What can hang from each mark:
zeked: zolinom
kasumom: nukep veso
nukep: kasumom
ruziz: kasumom zolinom
veso: zolinom
zolinom: bero ruziz veso zeked
bero: zolinom

Each row was made from one small tree. The marks that hang from a mark follow it in brackets, in alphabetical order. Every link used is in the known rows. Write each row's tree.
Known rows:
zolinom[bero ruziz[kasumom[nukep]] veso zeked]: [-14  11 -44  21 -33 -39 -32  20  19 -24  30  -1 -34 -31  29 -10 -23 -21]
zeked[zolinom]: [ 11  -1  47  21  48  47  -3 -30  19  39  29 -11  42  13 -17   3  49  -8]
zolinom[zeked]: [ 32 -48  -2  38  17  18 -35 -20 -26  35  21  23  30   7  21  -3  24  -5]
bero[zolinom[ruziz veso zeked]]: [ -6 -28   9  31   2 -17 -19  33  -9  19  -5 -15 -25 -35  40  -7  -8  29]
kasumom[nukep veso[zolinom[bero ruziz zeked]]]: [  0  -6  -1 -38 -45 -54   2   1  -9 -26 -43  52 -48 -17  16  -2 -24 -11]
veso[zolinom[zeked]]: [ 22 -18  -9 -14  16  36  10 -21 -16  16  -3 -14   1  23  22   4   8 -21]
zolinom[bero ruziz[kasumom] veso zeked]: [-19  25 -45  32 -27 -12 -28  13  21 -17  32 -19 -29 -26  23  -6 -12 -22]
bero[zolinom[zeked]]: [ 32 -48   5  36  17  15 -27  18 -24  37   7 -14  19   1  14  -7  17  19]
nukep[kasumom[veso[zolinom[zeked]]]]: [ 24  11   3 -38   1   5  34 -11 -34 -15 -26   7  42  26 -41 -13   2  35]
kasumom[nukep veso[zolinom[ruziz zeked]]]: [ -2 -23  13 -35 -30 -58  11  -5 -18 -15 -48  64 -42 -12  24   0 -24   7]
veso[zolinom[bero]]: [  9  32 -13 -29  -2  55   8 -18  -3  -7  -5 -32   5  17 -19  16   5 -39]
veso[zolinom[bero ruziz[kasumom] zeked]]: [ 17   9 -33  -3  -8  20  -3 -20  25  -5   6 -43 -30  22  20  -1  -3 -44]
zolinom[bero ruziz[kasumom[nukep]] zeked]: [ 29 -24 -34  42 -23 -30 -57 -12  30  -2  30   2 -20   1  25 -13  -4 -37]
bero[zolinom[ruziz[kasumom[nukep]] veso zeked]]: [ -2 -31  -4  27   4 -32 -11  38  -3  10   6 -13 -17 -17  32  -9 -15  31]
kasumom[nukep]: [ 19 -38  22  -4   9 -17 -25 -15 -31  13   0  62  38   2  -7  10  -5   8]
ruziz[zolinom[veso]]: [-32  -7   8  -6  49  44  31  22  -5  15  18 -12  49  11 -31  14  11   8]
veso[zolinom]: [  6   8   8 -27  20  49  21 -28 -15   8 -12 -15  14  25  -5  18   4 -13]
nukep[kasumom[veso]]: [ 18  14  17 -22   5   6  20 -15 -39 -11 -23  25  66  20 -61  -7   7  50]
zolinom[bero ruziz[kasumom[nukep veso]] zeked]: [ 17 -13 -31  33 -37 -40 -45  -8  25 -12  13  16 -30  -5  18 -14  -6 -28]

Which tree is each row?
[-21  41  18   9  14   7  -1  -1  50  -2  36 -28  -2 -14 -11   0  16 -20] => zeked[zolinom[bero ruziz[kasumom[nukep]] veso]]
[ 16   2 -21  -7 -15  16 -14 -20  19  -1  -7 -31 -40   1  32   0  -5 -47] => veso[zolinom[bero ruziz zeked]]
[  4 -20   7 -41 -24 -41  18   0 -33 -14 -39  64 -19  -2   9   1 -16   7] => kasumom[nukep veso[zolinom[zeked]]]
[-25  50  17  17  18  26   2  -6  53   2  38 -41   2 -10 -15   1  24 -19] => zeked[zolinom[bero ruziz[kasumom] veso]]
[  2 -23  -1  22  10   8  -9  41 -31  20   7 -16   8 -21  17  -4   4  29] => bero[zolinom[veso zeked]]
[-27  25  38  20  40  19  15 -14  40  17  30 -23  11  -3  -2   3  24   5] => zeked[zolinom[ruziz[kasumom] veso]]
[ -7  -3  18 -51 -21 -31  26  -4 -33 -19 -47  63 -10   0 -10  11 -18  12] => kasumom[nukep veso[zolinom]]
[ 17  36   1 -47  -7  15  34  -9 -27 -27 -29  -2  45  22 -61  -7   0  28] => nukep[kasumom[veso[zolinom[bero]]]]
[-28  19  50  16  34  15   3 -14  33  21  17 -13  -1 -24   9   4  23   3] => zeked[zolinom[ruziz veso]]
[-23  20  25 -23 -12   6  27 -24 -12  -9 -48  25 -22  -1  -7  15  -4  12] => kasumom[veso[zolinom[ruziz]]]
[ 22  21  -3 -36 -13  -4  22 -10 -17 -24 -29  -2  23  15 -35 -15  -4  24] => nukep[kasumom[veso[zolinom[bero ruziz zeked]]]]
[-22   2  13  22  13   1   5  27  -2   8  -2 -27   0 -11   1   7 -11  40] => bero[zolinom[ruziz[kasumom] veso]]
[  3   0  45  35  48  26  -2 -38  47  33  31 -22  21  20  -6   0  37  -5] => zeked[zolinom[ruziz[kasumom]]]
[ 20  -1 -32 -10 -12   1  -6 -16  23  -9   4 -28 -33  18  25  -2 -11 -43] => veso[zolinom[bero ruziz[kasumom[nukep]] zeked]]
[-23  -3  24  17   8  -4  -7  28  -9  12 -15 -16 -11 -33  12   8 -11  37] => bero[zolinom[ruziz veso]]
[ -5 -22  -4  35  10 -13  -7  33  -2  15   9 -26 -12 -15  28  -7  -7  32] => bero[zolinom[ruziz[kasumom] veso zeked]]
[-11 -22  -5 -10  41   7  46  14   6   0  18  13  60  62 -59   5   6  17] => ruziz[kasumom[nukep veso] zolinom]
[ 20 -49   5  36   2 -31 -20  18   0  20  -4  -1 -14   1  25 -12  -3  27] => bero[zolinom[ruziz[kasumom[nukep veso]] zeked]]
[-20  16 -28  27 -36 -18 -44  14  12 -11  14  -4 -45 -56  40  -6 -12 -26] => zolinom[bero ruziz veso zeked]
[ -4 -12 -53  -5  25   9  22  45  18 -10  59 -24  44  38 -31  -6  -1 -20] => ruziz[kasumom[nukep] zolinom[bero veso zeked]]
[  9   8 -24 -17  -7  -4  24  -6 -10 -18   4  20  21  41 -29   4  -4   1] => ruziz[kasumom[nukep veso[zolinom[bero zeked]]]]
[ -6  15   4 -54 -36 -27  17   2 -25 -30 -42  51 -16  -6 -20  11 -18  -5] => kasumom[nukep veso[zolinom[bero]]]
[-44  50  -4   7 -30   1 -26   6  12 -22  -1  -4 -27 -52   0  15 -18 -14] => zolinom[bero ruziz veso]
[ -4  24  -7 -23 -25  18  16  -8 -19 -13 -28  11 -14   1 -12   6   7 -12] => kasumom[veso[zolinom[bero zeked]]]
